Each row was made from one small tree. The marks that hang from a mark follow it in brackets, in the order of their numbers. Every link used is in the known rows. Write each row's tree.
In the rows, 128 means zero.
Known rows:
J_862{J_122 J_333{J_687}}: [121 131 137 132 151 109 121 141 138 164 140 142 148 139 153  62 136 128
 128 143 118 119 113 149 140 142 119 129 131 135 117 119 123]
J_122{J_272{J_5}}: [153 124 135 102 175 156 117 125 130 100 133 154 120 120 128 138 156 137
 131  78 110 143 122 136 159 119 121 160 108 126 157 101 123]
J_560{J_313 J_687{J_333}}: [115 157 127 199 104 172 119 141 143  58 142  92 125 131 142 224 133  95
 147 132 145 133 123  14 124 116 139 130 114 126 123  99  97]
J_122{J_272{J_5} J_862{J_333{J_687}}}: [141 132 140 181 170 112  93 137 106  64 128 127 140 120 143  97 160 162
 135  73  86  97 106 182 154 159 107 134 122 123 116 122 155]
J_313{J_297 J_401 J_560{J_687}}: [140 123 123 107 128  92 123 138 133  78 106 105 109 119 101 183 121 120
  92 137 141 133 166  40  96 111 140 167 146 131 171 125 137]
J_862{J_122 J_333{J_687{J_560}}}: [129 140 142 142 133 125 131 150 142 190 132 204 147 141 157  38 136 129
 114 167 123 100 119 178 138 150 139 136 125 114 117 151 131]
J_313{J_297 J_401{J_687{J_560}}}: [150 131 129  65 107 112 140 139 133 147 108 152 105 120 112 108 138 116
 104 157 148 125 149 172 104 117 156 141 147 122 123 160 168]
J_687{J_333 J_401 J_560{J_313}}: [130 144 133 185  91 208 125 150 148 106 136 215 126 133 154 189 110 113
 118 155 139 137 132  73 124 120 153 120  96  95 106 140 119]
J_333{J_687}: [147 104 121  90 139 102 131 137 134 113 130 132 124 121 122  96 123 128
 148 140 142 130 117  90 144 136 105 141 120 147 141 102 123]
J_401{J_687}: [136 128 130  66 143 131 136 129 132 160 131 107 112 125 100 100 147 112
 142 121 144 144 107 142 124 117 136 108 130 151 122  97 134]
J_560{J_687{J_333 J_401{J_313}}}: [124 158 124 202 104 154 140 120 118 147 135 131 156 133  94 204 101 111
 149 119 131 135 148  55 120 107 155 120 130 140  92 135  98]
J_401{J_313{J_560{J_687}}}: [122 124 121 136 129 128 132 129 136 125 119 104 123 126  82 151 123 101
 127 140 142 125 133  82 116 103 147 142 146 154 151 115 105]
J_687{J_401 J_560}: [153 123 139 108 145 173 141 137 126 180 131 244 130 126 105 111 108 132
 107 149 134 147 132 101 134 118 147 114  99 106 135 129 127]
J_5{J_272 J_862{J_122}}: [109 130 124  75 150 118 152 114 106 180 147 156 146 132 153  97 121 165
 124 102 141 157 118 187 134 132 102  85 105 132 175 117 132]
J_5{J_272{J_122} J_862{J_333}}: [100 128 126 129 139 124 143  89  81 196 159  89 135 137 146 101 115 169
 138 159 115 143  97 189 135 142  95  98 114 119 141 134 113]
J_313{J_297 J_401{J_687} J_560}: [138 111 120  47 117  90 127 135 143  97  97  87  89 121 106 130 133 117
  96 130 146 140 149 141  86 114 139 151 158 143 140 131 168]
J_560{J_687}: [138 136 133 121 156 134 134 131 122 133 140 124 131 124  94 149 133 112
 138 126 139 139 124  42 133 112 133 124 118 139 154  86  99]
J_122{J_272{J_5} J_862}: [145 119 139 129 180 156 105 127 108  70 119 151 121 115 130 123 165 143
 133  29  94 126 115 173 161 136 111 111 107 124 143  93 142]
J_122{J_272{J_5} J_862{J_333}}: [129 144 151 181 184 150  92 124 107  90 131 130 130 122 140 103 166 149
 131  57  80 123 105 169 155 141 122 119 115 109 118 110 133]
J_5{J_272 J_862{J_122 J_333{J_687}}}: [102 145 124 126 141  75 139 124 100 173 157 137 163 135 167  70 116 186
 126 146 134 125 109 193 127 153  99 108 120 131 147 144 140]
J_862{J_122{J_272} J_333{J_687{J_560}}}: [146 157 137 171 150 119 123 155 124 182 116 204 158 134 157  44 147 137
 118 146 107  84 122 233 144 147 119 111 116 106 128 144 157]
J_560{J_687{J_333}}: [132 157 129 163 117 143 137 123 130 117 129 106 132 132 122 172 129 110
 157 117 138 125 136  32 131 123 135 132 110 131 121 107  86]
J_5{J_272 J_862}: [121 130 118  83 144 105 151 106 101 148 149 128 131 122 135 121 108 172
 142 128 151 164 112 131 131 130 102 104 101 132 179 120 123]
J_401{J_313{J_297} J_687{J_333}}: [115 135 116 101  83 110 142 117 158 175 111  49 120 132 125 149 131 100
 148 133 146 114 142 164 109 118 141 122 170 138  86 142 123]
J_5{J_862}: [129 113 127  83 141 137 144 110 112 134 140 135 130 120 108 111 119 147
 146 128 141 154 112 115 136 126 119  89  97 121 174 121 116]
J_272{J_122}: [134  89 128  86 141 168 137 109 122 165 130 114 108 132 119 105 137 104
 142 128 115 140 112 135 152 124 102 110 115 135 136  90 109]
J_401{J_313 J_687{J_333}}: [116 144 119 122  83 133 142 112 143 154 119  70 121 135 121 125 136  93
 173 127 141 128 123 162 123 115 147 120 149 156  72 140 114]
J_401{J_313{J_297} J_687{J_560}}: [130 117 126  74 109 122 148 136 150 219 111 128 119 125 101  97 138 103
 114 166 150 105 135 206 112 113 160 117 168 122 116 154 142]
J_687{J_333 J_560}: [142 142 131 133  92 162 143 123 151 148 117 178 115 135 152 108 123 112
 146 151 140 124 136 103 142 136 143 138  99 105 114 146  98]
J_401{J_313}: [122 110 122 105 132 135 134 115 136 148 131 119 123 128 107 107 123 100
 155 140 133 154 122 115 145 106 131 128 138 147 130 120 102]

Which tree is each row?
[137 152 122 113  82 123 133 115 126  85 118  93 106 128 131 136 136 106
 163 118 139 151 137 126 115 121 144 142 127 155  81 149 143]  J_313{J_401{J_687{J_333}}}
[139 103 120  72 122  95 121 128 148  80 101 115  91 120 124 139 115 121
  97 143 139 149 161  79 107 115 128 172 142 128 164 129 141]  J_313{J_297 J_401 J_560}
[137  95 113 113 119 109 131 139 135 110 120 149 131 124  98 130  91 131
 115 149 140 130 137 117 114 122 128 148 143 157 129 139 143]  J_333{J_687{J_401{J_313{J_560}}}}
[120  94 116  78 119 104 128 125 162 145 104  90 105 124 115 131 116 108
 106 149 140 130 147 121 114 112 130 145 165 128 156 125 115]  J_401{J_313{J_297 J_560}}
[120 118 115 128  92 129 133 122 160 141 102 120 122 132 126 187  88 120
 104 135 134 127 167  96 101 117 138 141 153 119 110 149 117]  J_687{J_333 J_401{J_313{J_297 J_560}}}
[110 130 148 121 150 156 124 105 121 123 170 138 135 131 124 117 133 165
 130 131 118 155 104 115 140 132 149 154 108 109 145 155  97]  J_272{J_5{J_862{J_333}}}
[138 148 133 163 170 108 113 145 119 158 123 141 157 133 154  62 146 134
 132 116 102 104 116 201 145 142 103 107 123 128 129 111 149]  J_862{J_122{J_272} J_333{J_687}}
[141 103 118 128  90 109 117 166 146  41 118 165 113 117 152 156 121 117
 100 191 152 116 146 100 117 130 133 169 140 112 149 158 171]  J_333{J_687{J_560{J_313{J_297 J_401}}}}
[120 158 131 216 116 190 119 148 130  75 150 138 142 131 119 252 114 110
 127 124 138 141 131   5 115 110 144 115 108 122 113 102 113]  J_560{J_313 J_687{J_333 J_401}}
[ 96 134 154 117 160 169 125 113 127 152 167 165 149 139 142  97 146 157
 112 105 109 150 110 173 141 133 150 133 111 112 143 153 107]  J_272{J_5{J_862{J_122 J_333}}}
[115 137 114 154  86 109 134 126 159 120 101  58 123 131 118 198 116 102
 120 140 144 101 163  68  99 115 144 153 163 127 130 137  96]  J_401{J_313{J_297 J_560{J_687{J_333}}}}
[117 143 119 131 132  63 139 117  95 141 158 107 149 127 150  92 103 191
 142 175 143 134 104 140 126 153  99 126 117 129 148 146 130]  J_5{J_272 J_862{J_333{J_687}}}
[122 151 121 149  71 151 115 136 138  25 130  82 101 129 149 183 142  91
 155 131 145 154 124 107 109 112 148 142 130 152  83 139 153]  J_560{J_313{J_401{J_687{J_333}}}}
[134 134 116  90  74  93 128 126 156  85  89  65  88 126 135 159 129 114
 115 129 146 127 162 132  85 124 141 158 152 138 106 152 156]  J_313{J_297 J_401{J_687{J_333}} J_560}
[147 146 135 211 174 104 100 143  77 106 118 151 159 116 120  95 125 164
 128  91  90 106 111 169 135 152  97  62 114 119 107 108 176]  J_122{J_272 J_862{J_333{J_687{J_401}}}}
[125 134 140 149 161 124 122 147 126 181 146 184 164 139 133  90 114 142
 107 135 112 129 122 136 130 137 126 117 126 131 105 121 137]  J_862{J_122 J_333{J_687{J_401}}}
[117  90 143 160 141 145 107 119 109  98 143 103 123 132 143  90 157 141
 130  98  83  98  97 180 156 166 105 147 132 129  91 128 127]  J_272{J_5 J_122{J_862{J_333{J_687}}}}
[133 119 127 124 105 147 115 152 150  67 122 166 101 120 148 163 125 105
  95 178 144 143 147  85 120 112 147 154 133  99 152 148 148]  J_687{J_560{J_313{J_297 J_401}}}
[128 148 130 161 156 105 127 130  93 147 131 144 173 130 142  67 136 165
 135 122 108 103 110 237 136 149 100  70 109 118 156 141 162]  J_5{J_862{J_122{J_272} J_333{J_687}}}
[126 149 123 127  66 150 150 121 149 176 111 129 122 136 126 105 136  94
 158 154 146 111 130 191 121 121 167 125 141 135  72 173 122]  J_401{J_313 J_687{J_333 J_560}}
[135 138 141 147 172 126 107 143 132 127 139 160 152 135 160  91 162 149
 119  94  94 106 118 201 154 144 116 163 126 128 123 125 142]  J_862{J_122{J_272{J_5}} J_333{J_687}}
[136  93 113 104 127  90 135 138 135 151 126 141 145 121 102 153  89 134
 112 150 139 121 147 110 121 120 118 132 161 139 126 133 141]  J_333{J_687{J_401{J_313{J_297}}}}
[127 123 127 141 149 124 136 133 122 180 134 132 154 123  71 200 100 119
 102 134 134 130 154  64 111  98 145 109 157 127 138 114 117]  J_560{J_687{J_401{J_313{J_297}}}}
[122  79 135  76 138 190 144  94 106 127 156 139 119 131 116 136 141 146
 129 104 113 145 108 170 153 132 116 134 104 120 159 132 111]  J_272{J_5{J_862} J_122}
[125 135 121 157 102 156 135 112 132 147 131 145 139 134 120 165  96 113
 154 126 127 152 142  86 132 111 142 119 127 135  86 141 104]  J_687{J_333 J_401{J_313}}
[121  77 141 104 151 189 117 109 113 106 134 128 104 128 132 115 162 125
 127  54  90 127 106 173 163 143 108 118 117 130 123  99 119]  J_272{J_5 J_122{J_862}}
[123 125 136 166 147  94 108 135 112 102 129 107 134 123 136  65 134 141
 146 122 112 112 101 124 139 159 109  97 125 131 108 111 136]  J_122{J_862{J_333{J_687}}}
[128 141 123 135 105 112 130 133 160 114 103  77 113 129 124 198 122 117
 107 126 145 102 162  42 100 129 135 151 137 112 148 112 101]  J_313{J_297 J_560{J_687{J_333}}}
[110 116 122 166 139  86 120 118  87 144 133  78 130 131 164  77 133 157
 138 124 100 101  96 197 144 170  71 101 134 140 101 109 144]  J_5{J_272{J_122{J_862{J_333{J_687}}}}}
[136 142 118 146  87  99 124 127 142  58  98  82 109 125 128 210 116 116
 109 130 141 120 178  31  92 122 142 175 140 125 140 143 125]  J_313{J_297 J_401 J_560{J_687{J_333}}}
